Each row comes from the steps of one walk. Every step used is in the known rows, and no mark comes twice. Write the walk behind each row, first mark first.
Known rows
lasa > nirod: [-0.29  0.87 -1.36  0.35  0.99 -0.77  1.34  1.37 -0.83  0.91 -0.71  0.47
 -1.07  0.89 -0.84 -1.21 -0.83  0.58  0.05 -0.60 -1.90 -2.54]
govu > sovus: [ 1.60  2.07 -0.10  2.01  0.78 -0.72 -1.92 -1.11  0.25 -0.55 -0.85  0.46
  0.41 -1.15  0.62  0.90  0.22  2.43 -1.58 -1.28 -2.60 -1.29]
govu > sovus > lasa > nirod: [ 1.61  2.28 -3.15  2.92  0.35 -1.95 -3.29 -0.94  1.10  0.51 -0.31 -0.13
 -1.44  0.58 -2.40 -1.39  0.01  4.59 -0.47 -4.81 -2.51 -1.81]
lasa > sovus: [-0.67 -0.79  0.17  2.35  1.02 -0.81  1.77  0.43  2.75 -0.01  0.47  0.17
 -0.72  3.09  0.76 -1.68 -1.03  1.57 -0.23 -1.15 -0.53 -4.29]
nirod > sogosov > kidatu > govu: [ 0.82 -0.91  2.49 -3.89  2.49  2.67  2.64  6.69  1.75  5.63 -2.60  0.71
 -2.45 -6.03 -5.73 -1.01  3.79  2.20 -3.68 -2.40 -1.71  4.02]
sovus > sogosov > kidatu > govu: [-1.07 -0.87  0.72 -1.73  3.58  2.85  3.50  6.35  2.84  1.93 -0.85  0.34
  0.33 -4.06 -2.35 -1.13 -1.99  1.88 -1.43 -1.71  1.37  6.52]
kidatu > govu > sovus: [ 1.49  2.05  0.69  1.03  2.33  0.56 -0.52  1.59  0.63  1.48 -1.46  0.87
 -0.04 -2.23 -1.49  0.30 -2.13  3.65 -2.48 -1.58 -2.95  3.84]
nidefid > sogosov > nirod > govu > sovus > lasa: [ 0.90  0.35  1.79  2.38  5.87 -1.53 -4.75  0.45  3.59 -4.93 -1.19 -2.87
 -6.77 -0.43 -1.12 -2.48  1.55  5.44 -3.20 -4.17 -2.15  7.70]
sogosov > nirod > govu > sovus: [ 0.55  0.45  0.78  2.40  3.96 -1.27 -2.32  0.60  2.14 -4.49 -1.77 -0.57
 -3.87  0.17  2.79 -2.06 -1.50  3.36 -4.07 -0.74 -3.79  5.71]
lasa > sovus > sogosov > nidefid: [-1.59 -4.50 -3.83  1.93  5.11  0.97  5.40  1.40  4.63  1.31  1.62 -0.66
  1.80 -0.46 -1.13 -1.60 -1.28  1.63  0.53 -1.12  1.38 -2.90]
govu > sovus > lasa: [ 1.91  1.56 -1.95  2.49 -0.24 -1.12 -4.64 -2.19  1.75 -0.39  0.24 -0.75
 -0.20 -0.56 -1.53 -0.13  0.89  4.06 -0.58 -4.31 -0.70  0.86]
lasa > kidatu > govu > sovus > sogosov > nirod: [ 1.53 -0.12 -6.12  2.28  5.10  0.97 -0.02  3.27  1.81 -0.89  0.57  0.06
  3.33 -2.43  1.06 -0.87 -4.85  4.15 -3.52 -0.63  0.46  9.00]
kidatu > govu > nidefid > sogosov: [-0.85 -0.63  5.22  0.58  4.83  1.72  5.23  4.04  1.75  1.13 -1.16 -2.08
 -2.68 -2.12 -3.00  0.24  2.17  0.95 -0.22  0.03  2.78  3.63]
nirod > govu > sovus: [ 1.36  1.86  0.85  2.46  2.27 -0.46 -1.94  1.98  0.50 -1.72 -2.11 -0.15
 -1.87 -1.34  2.12 -0.70 -2.95  3.33 -0.77 -0.60 -4.89  4.25]
sovus > sogosov: [ 0.71 -0.41 -2.15 -0.36  0.95  0.93  1.78  1.42  0.96 -1.01  1.22  0.08
  2.62 -1.49  1.28  0.44 -2.32  0.23  1.47 -0.06  2.15  1.33]
nidefid > sogosov: [ 0.01  0.48  2.99 -0.79  2.79  0.53  0.02  1.19  0.13 -0.31 -0.57 -1.32
 -2.33 -1.40 -1.89  0.64  2.20  0.91 -0.19 -0.22 -0.18  0.42]
kidatu > govu > sovus > lasa > nidefid: [ 0.84 -0.10 -4.77  2.18  2.97  0.14 -3.59 -0.45  1.12  3.05 -1.01  0.84
 -0.71 -3.67 -3.38 -2.73 -1.33  4.01 -2.08 -6.70 -4.15  3.22]
govu > sovus > sogosov: [ 2.36  1.59 -2.23  1.68  1.68  0.31 -0.24  0.38  1.42 -1.47  0.44  0.42
  3.12 -2.59  1.89  1.35 -2.01  2.59 -0.11 -1.29 -0.54  0.51]
nirod > sogosov: [ 2.71 -0.54 -0.14 -2.14 -0.35  0.52  0.77  1.64  0.14  2.63 -0.31  0.32
 -0.16 -3.87 -2.21  0.31  3.56  0.39 -0.95 -0.69 -0.95 -1.11]
kidatu > govu > nidefid: [-0.89 -1.02  2.25  1.70  2.05  1.22  5.26  2.88  1.76  1.62 -0.68 -0.77
 -0.23 -0.73 -1.12 -0.29 -0.20  0.11  0.01  0.30  2.96  3.29]
nidefid > sogosov > nirod > govu: [-1.08 -1.18  3.83 -0.22  5.95 -0.30 -0.06  2.69  1.86 -4.52 -1.55 -2.28
 -6.67 -0.11  0.56 -2.25  0.63  1.54 -2.75  0.17 -1.39  7.12]
sogosov > nirod > govu: [-1.17 -1.61  0.83  0.66  3.20 -0.86 -0.03  1.74  1.90 -3.99 -0.95 -0.97
 -4.23  1.34  2.34 -2.99 -1.58  0.64 -2.43  0.41 -1.19  6.88]
nirod > sogosov > kidatu > govu > sovus > lasa: [ 2.93  0.43  0.59 -1.22  2.51  1.49 -2.07  4.39  3.60  5.32 -2.30  0.08
 -2.68 -6.60 -7.37 -1.36  4.62  6.08 -4.45 -6.75 -2.24  4.89]

Which walk is each row?
[ 2.38  1.69 -1.53  0.65  3.29  1.18  1.16  3.11  1.67  0.53 -0.12  0.92
  2.44 -3.63 -0.15  0.77 -4.35  3.80 -1.08 -1.72 -0.87  5.06] : kidatu > govu > sovus > sogosov
[ 0.21  1.34  3.79  0.11  5.68  1.48 -2.71  3.81  3.48  2.26 -2.19 -1.53
 -4.99 -4.27 -7.06 -1.00  3.47  6.49 -3.54 -6.23 -1.61  6.22] : nidefid > sogosov > kidatu > govu > sovus > lasa
[ 0.12  1.51 -0.58  2.03  5.35  0.74  1.23  7.06  2.28 -0.78 -3.21  0.49
 -2.30 -3.25  1.04 -2.19 -3.59  4.47 -1.13 -2.44 -4.96  3.25] : lasa > nirod > govu > sovus > sogosov > kidatu
[-1.81 -2.93  2.47  3.06  3.75 -0.65  3.44  1.85  3.23 -4.34 -1.12 -2.27
 -4.03  1.67  3.35 -2.96  0.57 -0.31 -1.69  0.96  2.02  5.16] : sogosov > nirod > govu > nidefid
[-0.73 -1.14  0.60  2.26  5.01  2.38  4.46  5.67  0.40  2.62 -0.82 -2.25
  0.12 -2.44 -2.50 -0.05  0.32  1.37  0.82  1.30  3.14  6.06] : lasa > kidatu > govu > nidefid > sogosov
[ 0.84  0.87 -0.21  0.91  2.94  1.28 -0.02  2.87  2.69 -0.37 -1.13  0.44
  1.31 -3.98  0.24  0.41  0.47  3.13 -1.99 -2.47 -1.01  0.68] : govu > sovus > sogosov > kidatu
[ 1.66  0.24 -2.17  1.80  3.25 -0.73 -0.51 -0.86  2.98 -4.26  0.70 -0.06
  1.11 -1.07  2.64 -0.15 -0.60  2.62 -3.32 -1.48  0.43  1.80] : govu > sovus > sogosov > nirod
[-1.70 -0.05  5.64 -2.36  5.76  2.70  1.88  6.23  1.83  2.56 -2.50 -1.00
 -4.66 -3.86 -5.59 -0.84  2.56  2.53 -2.92 -1.91 -0.67  5.23] : nidefid > sogosov > kidatu > govu
[-2.71 -1.64  4.38  0.80  3.31  2.12  5.36  5.01  3.31  2.70 -2.14 -0.96
 -2.08 -2.04 -2.62 -1.34  2.59  0.84 -1.75 -0.96  2.57  3.53] : sogosov > kidatu > govu > nidefid
[-1.94 -3.31 -1.49  0.88  6.48 -0.65 -3.16  0.66  2.46 -3.10 -1.35 -2.19
 -7.44 -1.56 -1.53 -5.13  1.48  1.99 -2.32 -4.92 -2.39  6.50] : sovus > lasa > nidefid > sogosov > nirod > govu
[-1.47 -2.06  5.33  0.84  6.61  0.80  5.15  2.58  3.50 -1.54 -0.90 -2.53
 -4.74 -0.53 -2.28 -1.13  3.63  1.00 -3.34 -0.20  3.78  5.02] : kidatu > govu > nidefid > sogosov > nirod
[-2.24 -1.32  6.61  0.87  4.62  1.77  3.88  3.86  2.99  0.43 -2.08 -2.63
 -3.80 -2.44 -2.57 -0.07  7.08  0.44 -0.83 -0.96  2.90 -0.81] : govu > nidefid > sogosov > kidatu
[-0.65 -1.68 -2.41  0.11  3.30  0.11 -2.91 -0.74  0.62  1.01 -0.23 -1.26
 -3.12 -2.80 -3.92 -2.41  3.16  1.17  0.32 -5.23 -1.08 -0.16] : sovus > lasa > nidefid > sogosov
[-0.91 -1.00  0.11 -1.04  2.12  1.81  1.92  3.68  2.55  0.02 -0.28  0.01
  0.95 -2.93 -0.32 -0.43  0.26  0.62 -0.43 -1.32  1.76  1.67] : sovus > sogosov > kidatu
[ 1.43  2.32 -2.52  1.93  2.12 -0.80 -1.70  1.72  1.27  2.45 -0.95  0.23
 -2.00 -0.52 -4.29 -2.07 -2.32  5.73 -1.57 -5.26 -2.93  3.02] : kidatu > govu > sovus > lasa > nirod
[-1.58 -1.87  0.16  1.40  3.11  1.07  3.83  4.24  5.22 -0.08  0.13  0.31
  0.24  0.36  0.40 -2.15 -0.66  2.23 -0.54 -2.46  1.15 -2.80] : lasa > sovus > sogosov > kidatu
[-1.09 -3.75 -4.31 -0.18  4.16  1.71  3.45  1.06  1.94  1.47  1.02 -0.79
  2.55 -3.49 -1.74  0.04 -0.30 -0.14  0.82 -0.12  1.76  1.51] : sovus > sogosov > nidefid
[ 0.77  0.29 -1.88  1.22  5.75  0.62 -3.51  0.65  1.34  2.40 -1.46 -0.49
 -3.15 -4.81 -5.52 -1.93  1.02  5.00 -2.32 -6.93 -4.25  3.65] : kidatu > govu > sovus > lasa > nidefid > sogosov
[ 1.95  0.99 -6.47  3.95 -0.19 -0.71 -5.42 -0.69  0.14  1.10  0.62 -0.86
  2.54 -0.63 -1.09 -0.51 -0.83  4.44  0.38 -3.08 -0.35  3.19] : govu > sovus > lasa > kidatu
[-2.53 -1.56  7.42  1.51  6.23  1.74  4.04  6.77  3.25 -1.00 -3.55 -2.96
 -6.11 -2.65 -0.99 -1.75  3.96  1.17 -0.26 -0.39  0.64  4.29] : nirod > govu > nidefid > sogosov > kidatu
[-1.10 -0.99  5.35  2.17  4.85  0.85  3.83  4.33  1.84 -2.07 -1.90 -2.96
 -4.35 -1.35  0.66 -0.71  1.44  0.50  1.45  1.00  0.97  4.18] : nirod > govu > nidefid > sogosov
[-0.61 -0.77  4.57  1.55  3.29  0.73  3.84  1.46  1.52 -0.81 -0.77 -2.47
 -2.13 -0.92 -0.98  0.83  4.45 -0.26  0.78  0.37  3.17 -0.92] : govu > nidefid > sogosov
[ 4.28  1.76 -3.46  0.67  0.36 -1.41 -2.37  0.82  1.11  3.03 -0.97  0.17
 -1.34 -3.34 -4.66 -1.09  3.26  4.88 -1.55 -5.59 -3.60 -2.78] : govu > sovus > lasa > nirod > sogosov
[-0.26 -0.48 -3.98  0.55  1.80  1.68  0.51  4.25 -1.18  3.41 -0.08  0.21
  2.23 -1.43 -1.51 -0.92 -4.17  1.57  0.02  0.92 -0.09  6.88] : lasa > kidatu > govu
[-1.44 -0.18  4.92 -1.51  4.16  1.60  0.39  3.53  1.60  0.72 -2.08 -1.30
 -4.12 -2.70 -3.40 -0.29  5.03  1.34 -1.96 -1.43 -0.40  0.67] : nidefid > sogosov > kidatu
[ 0.52 -0.34 -4.52  3.47  2.78 -0.89 -5.03  0.06  0.97 -0.19 -1.84 -0.02
 -2.53 -2.84 -0.02 -3.62 -2.07  3.63 -0.30 -5.61 -5.98  3.57] : nirod > govu > sovus > lasa > nidefid
[-0.31 -2.06 -1.24  0.35  4.01 -0.06  1.61  3.11  2.87 -5.27  0.40 -0.80
 -1.65 -0.27  3.76 -2.51 -3.89  0.93 -1.23  0.25  0.87  8.22] : sovus > sogosov > nirod > govu
[-1.34 -0.76  2.34  3.33  4.68 -0.60  2.68  4.34  2.44 -1.19 -1.39 -3.48
 -6.20  0.34 -2.15 -2.91  1.23  2.74  2.43 -2.59  0.98  3.43] : sovus > lasa > nirod > govu > nidefid > sogosov
[ 2.64  0.83  2.54 -1.91  3.53  2.05  0.48  5.46  2.23  5.12 -3.45  1.07
 -2.06 -7.17 -5.21 -0.18  3.98  4.48 -5.33 -3.66 -4.24  3.09] : nirod > sogosov > kidatu > govu > sovus
[ 1.15 -3.89 -2.25 -2.27  3.18  1.79  2.45  1.22  1.04  4.92 -0.80 -0.74
 -0.24 -5.84 -5.42 -0.09  5.52  0.04 -1.52 -0.70 -1.32 -0.81] : nirod > sogosov > nidefid
[-1.58 -2.15  4.72  1.62  4.89 -0.23  3.65  0.07  3.10 -3.53 -0.36 -3.02
 -4.29  0.45 -0.06 -0.70  5.86 -0.33 -2.37  0.14  4.15  0.26] : govu > nidefid > sogosov > nirod
[ 4.22  1.84 -2.70 -0.11  1.87 -0.47 -0.98  3.38  1.57  4.92 -1.51  0.52
 -1.91 -4.42 -6.60 -1.52  1.11  6.10 -2.44 -6.06 -4.06  1.81] : kidatu > govu > sovus > lasa > nirod > sogosov
